Known rows, with every way that one mark hangs from another:
[q575 [q56 q309]]: [  1.4  -8.2   0.4 -11.2  -4.3   9.7   6.9  -3.7  13.3  -7.0  21.9  -3.4
   9.1  -9.0 -12.4  -0.5  13.9  -8.2  12.4   8.1  -8.9 -23.3]
[q823 q192]: [ -8.9  -4.3   8.0   5.9  18.9  -7.3  -4.5  -1.1  -5.2  -7.1  10.1 -12.0
   5.3   0.5  -0.5   9.4 -13.1  -7.6   1.2   1.4 -13.0  11.8]
[q575 [q56 [q309 q584]]]: [ -0.4 -16.4   8.3 -14.0 -13.5  -7.7   0.1  12.9  14.6  -7.9  25.8  -6.6
 -10.0  -9.9 -18.6  -2.5  11.4 -11.4  25.2  22.1   6.3 -29.3]
[q8 [q309 q584]]: [  0.1  -1.2  22.8 -11.8 -10.3 -21.2  -4.7  40.5   6.4   8.0  -0.6 -17.1
 -20.5  -2.9  -5.5  13.4   1.5  -8.7  21.5   5.8  12.8   4.9]
[q94 [q584 q863]]: [ -6.5  -7.5 -11.4   5.6  -4.0 -10.8   1.0   1.4 -12.6 -20.6  -0.5   1.2
 -22.8  -2.1  28.5  26.7  -2.9  -1.1 -13.6   4.9  15.0  -4.4]
[q41 q245]: [ -8.8  -8.5 -11.6  -5.2   5.7 -11.0   2.9   9.6 -15.4  14.6   9.0  -6.1
  -7.9  -5.7  -9.4  14.1  -5.4 -13.9   6.5  -2.5  -2.4 -14.6]
[q575 [q56 [q192 q8]]]: [  8.9   0.0  -3.5  -9.2  14.2  39.2 -10.9  -3.9  26.2 -12.1  24.3   0.1
  16.6 -10.9 -29.3 -15.2   1.4  -1.7   2.4  17.2  -4.5 -48.5]
[q309 q584]: [ -2.9  -8.1   8.2  -3.0  -8.9 -18.0  -5.1  16.5   0.7  -0.9   5.0  -3.6
 -18.4  -1.7  -4.4  -2.7  -1.6  -2.6  13.2  15.0  14.9  -5.9]
[q173 [q41 q245] q584]: [ 10.5  -8.6 -29.0  30.0  30.5 -41.4  -2.6  -8.2 -18.2  -5.3  33.0 -19.4
  -9.7 -22.4  -5.3  18.6 -22.3 -30.0   2.5  -6.1  -9.5  11.6]
[q56 q309]: [ -4.2  -0.3  -8.0  -4.4  -7.3  -2.8  -2.0   2.0   0.1  11.4   9.0 -15.1
  -7.0  -2.9 -11.8   5.5   5.5   0.7  17.9   1.7  -5.8 -12.8]
[q834 [q575 [q56 q192]]]: [ 16.6  -8.0   6.6  -2.9   2.7  54.8  -5.1  11.6  17.9 -14.5  32.7   0.5
  16.7 -13.5  -5.4 -12.7  16.5   0.2   6.4  21.5  -4.5 -11.5]
[q834 [q575 q56]]: [ 10.7 -14.0  13.2  -9.7  -2.4  38.2  11.5  15.0  21.3 -17.5  18.3  15.3
  23.7  -7.9   6.8  -2.4  20.3   1.6  -0.2  20.2  -0.2   0.0]
[q834 [q575 [q56 [q192 [q8 [q309 [q584 q863]]]]]]]: [ 10.2  -4.9  12.8 -30.4 -10.5  47.9 -18.5  54.7  32.1 -14.5  25.1 -19.5
  -9.4 -22.6 -16.9  15.4  15.2  -5.3  17.9  41.3  13.5 -23.4]
[q823 [q192 q8 q584] q245]: [-16.5 -14.2  20.7  -3.6  45.8 -10.9  -5.5  -2.8  14.3 -18.6  31.1 -21.3
  27.3  -1.1 -19.5   3.9 -38.0   2.7   5.3   9.1 -12.5 -37.4]
[q823 [q192 [q8 q309] q56 [q584 q863]] q245]: [-15.6   7.7  24.5 -24.5  33.0 -14.7  -8.7  28.4  29.4  -9.9  15.2 -48.7
  14.3  -7.8 -17.9  35.8 -53.0 -10.7  -5.8   7.6 -12.9 -44.9]
[q56 q192]: [  6.2   6.1  -6.8   7.6   5.0  15.9 -15.9  -3.6  -3.1   3.4  14.4 -16.0
  -7.7  -5.7 -11.4  -9.2  -3.9  -0.1   5.6   1.3  -4.6 -11.1]
[q173 [q584 q863]]: [  9.0   3.9 -13.7   4.9   3.3  -5.3 -14.4 -14.9  -3.3 -18.1   8.1  -7.9
 -17.2 -10.5  13.6  17.0  -6.0 -13.2 -27.1   3.6   4.4  21.9]
[q823 [q192 q8] q245]: [-16.2 -14.4  13.5 -12.3  40.5  -2.3 -12.2  -4.1   7.2 -13.0  28.4 -21.2
  29.0  -4.5 -11.3   4.3 -22.4  -3.6   3.2   7.1 -12.9 -13.0]
[q56 [q192 q8] [q309 q584]]: [ -4.2   0.0 -11.6  -9.3  -3.9   5.6 -27.1  17.9  12.8  16.8  26.4 -29.9
 -26.0  -9.7 -43.4  -7.1  -1.3   6.8  39.4  26.4   8.0 -55.5]
[q575 [q56 [q192 q8] [q309 [q584 q863]]]]: [ -0.8  -6.4 -14.3 -21.9 -12.2  22.4 -24.7  12.3  20.7 -12.8  33.6 -25.0
 -22.9 -21.9 -35.9   1.0   4.8  -9.5  21.2  37.1   7.4 -57.3]
[q834 q309 [q575 [q56 [q192 q8]]]]: [ 19.0 -10.7   2.9  -7.7  -1.1  81.0 -11.6  21.0  34.5 -14.7  27.3   4.2
  24.8 -13.4 -21.9 -10.2  24.8  10.1  26.7  38.8   5.0 -34.2]
[q192 q8]: [ -3.3   2.6  -5.4  -8.8   5.8  10.4  -2.0   4.6  16.0   3.6  -1.9   4.2
   7.3   0.1 -15.5  -1.1  -2.0   8.0   2.3   9.4   2.8 -26.6]
[q834 [q309 q584] q575]: [  8.3 -19.5  15.6  -1.9 -24.6  24.0  -6.2  41.1   9.1  -3.2   6.7  -0.2
  -9.1  -4.0   3.4   4.0  21.4   9.0  37.7  36.0  24.3   9.1]
[q173 [q41 q245] [q584 q863]]: [  6.9  -6.6 -40.0  23.0  21.7 -37.0 -10.2  -9.7 -25.1 -16.9  27.8 -25.2
 -22.5 -28.6   4.6  33.0 -23.9 -36.2 -10.2  -1.7  -7.2  21.4]

Rows:
[-19.6  -3.5   5.8 -20.6  32.2  -7.8 -11.3   4.4  23.0  10.4  31.0 -43.7
  24.1  -5.9 -30.7  10.7 -33.5  -2.4  13.2  10.9 -18.9 -52.9]  [q823 [q192 q8 [q56 q309]] q245]
[ 10.8 -24.9  12.1 -14.8 -31.2  40.6  -5.2  35.4  16.7 -32.4  14.5   5.6
  -6.8 -16.1  11.1  12.4  27.9  -6.3  18.8  46.2  23.6   9.3]  [q834 [q309 [q584 q863]] [q575 q56]]
[  4.1   1.1  -9.9  -3.2  -4.2  19.7 -11.5  -6.4  11.7 -20.6  34.5 -25.5
 -13.1 -16.4 -23.8   2.7  -6.7  -9.0   8.3  14.8 -11.0 -50.2]  [q575 [q56 [q192 [q584 q863]] q309]]
[-22.5   0.1   2.4 -19.4  27.3 -13.4 -13.0   4.5  23.8  -6.4  29.9 -49.7
   9.5  -7.9 -29.4  24.8 -50.2  -3.8   3.1  17.6 -16.5 -68.2]  [q823 [q192 q8 [q56 q309] [q584 q863]] q245]
[ 11.8   8.1  10.6 -17.4  13.1  35.7  -9.6  20.0  31.0  -4.4  19.5 -13.4
  14.4 -12.4 -30.6   0.3   4.4  -7.9  10.7   9.1  -7.3 -38.9]  [q575 [q56 [q192 [q8 q309]]]]
[  6.6   1.2   8.1 -26.2  -6.2  20.7 -22.1  34.8  26.2 -15.6  19.7 -23.1
 -17.0 -20.7 -24.5  11.8   1.0 -16.5  11.5  27.1  10.6 -34.6]  [q575 [q56 [q192 [q8 [q309 [q584 q863]]]]]]
[-19.7  -2.4  13.6 -12.3  36.9 -17.9  -4.6   6.5  30.4   4.9  34.8 -44.3
  21.4  -2.7 -39.3  11.4 -49.1   2.9  15.3  12.5 -19.0 -77.9]  [q823 [q192 q8 [q56 q309] q584] q245]
[  2.6  -9.2  -8.8 -12.7 -17.4  11.5 -23.0   8.4   5.6 -15.6  35.4 -28.4
 -30.0 -22.0 -20.5   1.7   6.6 -17.1  19.0  27.0   4.1 -30.4]  [q575 [q56 q192 [q309 [q584 q863]]]]
[  0.8  21.6   9.3 -21.2   3.3   3.0   1.4  36.0  36.4  23.3 -14.1 -17.3
   8.2   1.0 -23.8  17.2 -16.1   1.3   2.8   3.8   0.1 -43.7]  [q192 [q8 q309] q56]
[-17.9  -2.4  25.7 -32.5  19.3 -22.7 -20.8  42.0  23.3  -4.4  16.9 -51.6
  -2.2 -12.2 -15.4  34.3 -39.1 -19.1   4.5  19.6   2.9 -26.0]  [q823 [q192 [q8 [q309 [q584 q863]]] q56] q245]
[ 13.9 -27.6  23.4  -7.6 -21.6  36.9   2.1  36.3  23.7 -20.8  19.1  11.7
   5.8  -9.6   1.3  -2.0  29.1  -0.7  31.7  42.1  21.8  -1.4]  [q834 [q309 q584] [q575 q56]]
[-19.0  12.8  -8.4 -11.1  11.8  -9.7  -7.1  11.9  27.6   2.9  10.0 -36.8
  -7.6  -2.2 -33.3  29.9 -42.0  -0.2   2.8  21.5 -13.7 -69.3]  [q823 [q192 q8 [q56 q309] [q584 q863]]]
[ 12.0  -8.8  -1.5  -7.7  -4.7  52.0  -6.4  11.8  18.0  -3.3  42.6 -15.2
   9.6 -16.0 -16.6  -6.7  23.2   1.8  24.8  23.0 -11.9 -24.2]  [q834 [q575 [q56 q192 q309]]]
[ -6.3  14.1 -13.1 -18.6  -2.4   4.3  -2.0  12.3  31.4  25.6   0.5 -18.5
   3.0  -0.2 -34.1   7.5 -13.5   8.6  11.5  13.5  -3.3 -66.9]  [q192 q8 [q56 q309]]
[  2.0   4.0 -15.6 -12.6   2.2  30.2 -13.2  -2.2  27.0 -17.2  31.6 -21.7
  -4.8 -16.3 -38.9   2.8  -9.4  -1.4   9.9  24.3  -8.3 -77.3]  [q575 [q56 [q192 q8 [q584 q863]] q309]]
[ -2.7   0.4  17.1 -20.7  -4.0 -10.9  -6.6  43.6  21.2  11.0  -3.2 -13.4
 -11.9  -3.3 -21.4  13.6  -1.3  -0.9  24.1  16.3  15.6 -21.7]  [q192 [q8 [q309 q584]]]
[ 15.5   1.3 -27.5  27.0  15.2 -27.4 -12.5 -18.9  -9.8 -30.4  18.9 -19.7
 -13.9 -22.7  14.9  19.1 -17.9 -22.1 -17.1   1.1  -4.5  36.7]  [q173 q41 [q584 q863]]
[-12.9   8.4   7.7   4.6  15.5 -23.4   3.4   9.1  18.7  11.1  16.9 -35.1
  -2.5   4.1 -27.5  15.6 -39.5  -1.3  13.2   7.0 -18.8 -52.0]  [q823 [q192 [q56 q309] q584]]
[  7.5  -1.5   1.3   4.0   5.8  16.4  -3.7  -5.3  18.6  -9.4  39.5 -19.1
  -0.1 -10.5 -33.5 -11.2  -5.6  -3.5  20.5  10.7 -13.4 -59.6]  [q575 [q56 [q192 q584] q309]]
[-18.8 -14.0  19.8 -13.2  16.5 -36.1 -15.0  16.3   8.1   6.6  37.4 -50.5
  -2.0  -7.9 -20.3   9.4 -32.8 -13.2  23.9  15.8  -6.1 -30.8]  [q823 [q192 [q56 [q309 q584]]] q245]
[-13.5  -7.0  35.2 -13.6  43.8 -14.6  -4.5  21.2  19.9 -10.7  25.6 -35.3
  25.5  -2.7 -20.6  18.9 -35.1  -3.6  14.7   0.9 -15.5 -28.7]  [q823 [q192 [q8 q309] q584] q245]
[ -0.2  11.7 -15.2  -1.4   7.5  19.7 -20.1   1.0  13.9  -9.9  10.0 -18.3
 -15.3  -7.9 -25.3   3.4 -22.2   7.8  -2.4  16.6   1.3 -53.4]  [q56 [q192 q8 [q584 q863]]]
[  3.5 -12.4  -9.0 -25.7 -16.6  47.9 -22.2  32.0  27.7 -11.7  39.2 -21.1
 -14.2 -24.5 -27.3   4.9  18.2   1.4  26.8  51.5   9.9 -46.0]  [q834 [q575 [q56 [q192 q8] [q309 [q584 q863]]]]]
[-11.4  10.4   3.5  -7.3  23.2  -0.9  -4.7   9.5  27.2   7.9   2.1 -15.4
  14.6   3.2 -23.7  11.3 -31.8  -0.4  -5.2  13.8 -10.3 -41.5]  [q823 [q192 q8 q56]]
[ -4.1  12.7  -0.3  -0.5  -3.0 -15.7   8.6  10.5  24.5  18.2   6.1 -22.5
  -6.7   3.2 -27.4   6.6 -26.6   6.1  11.1   5.5  -6.2 -63.8]  [q192 [q56 q309] q584]
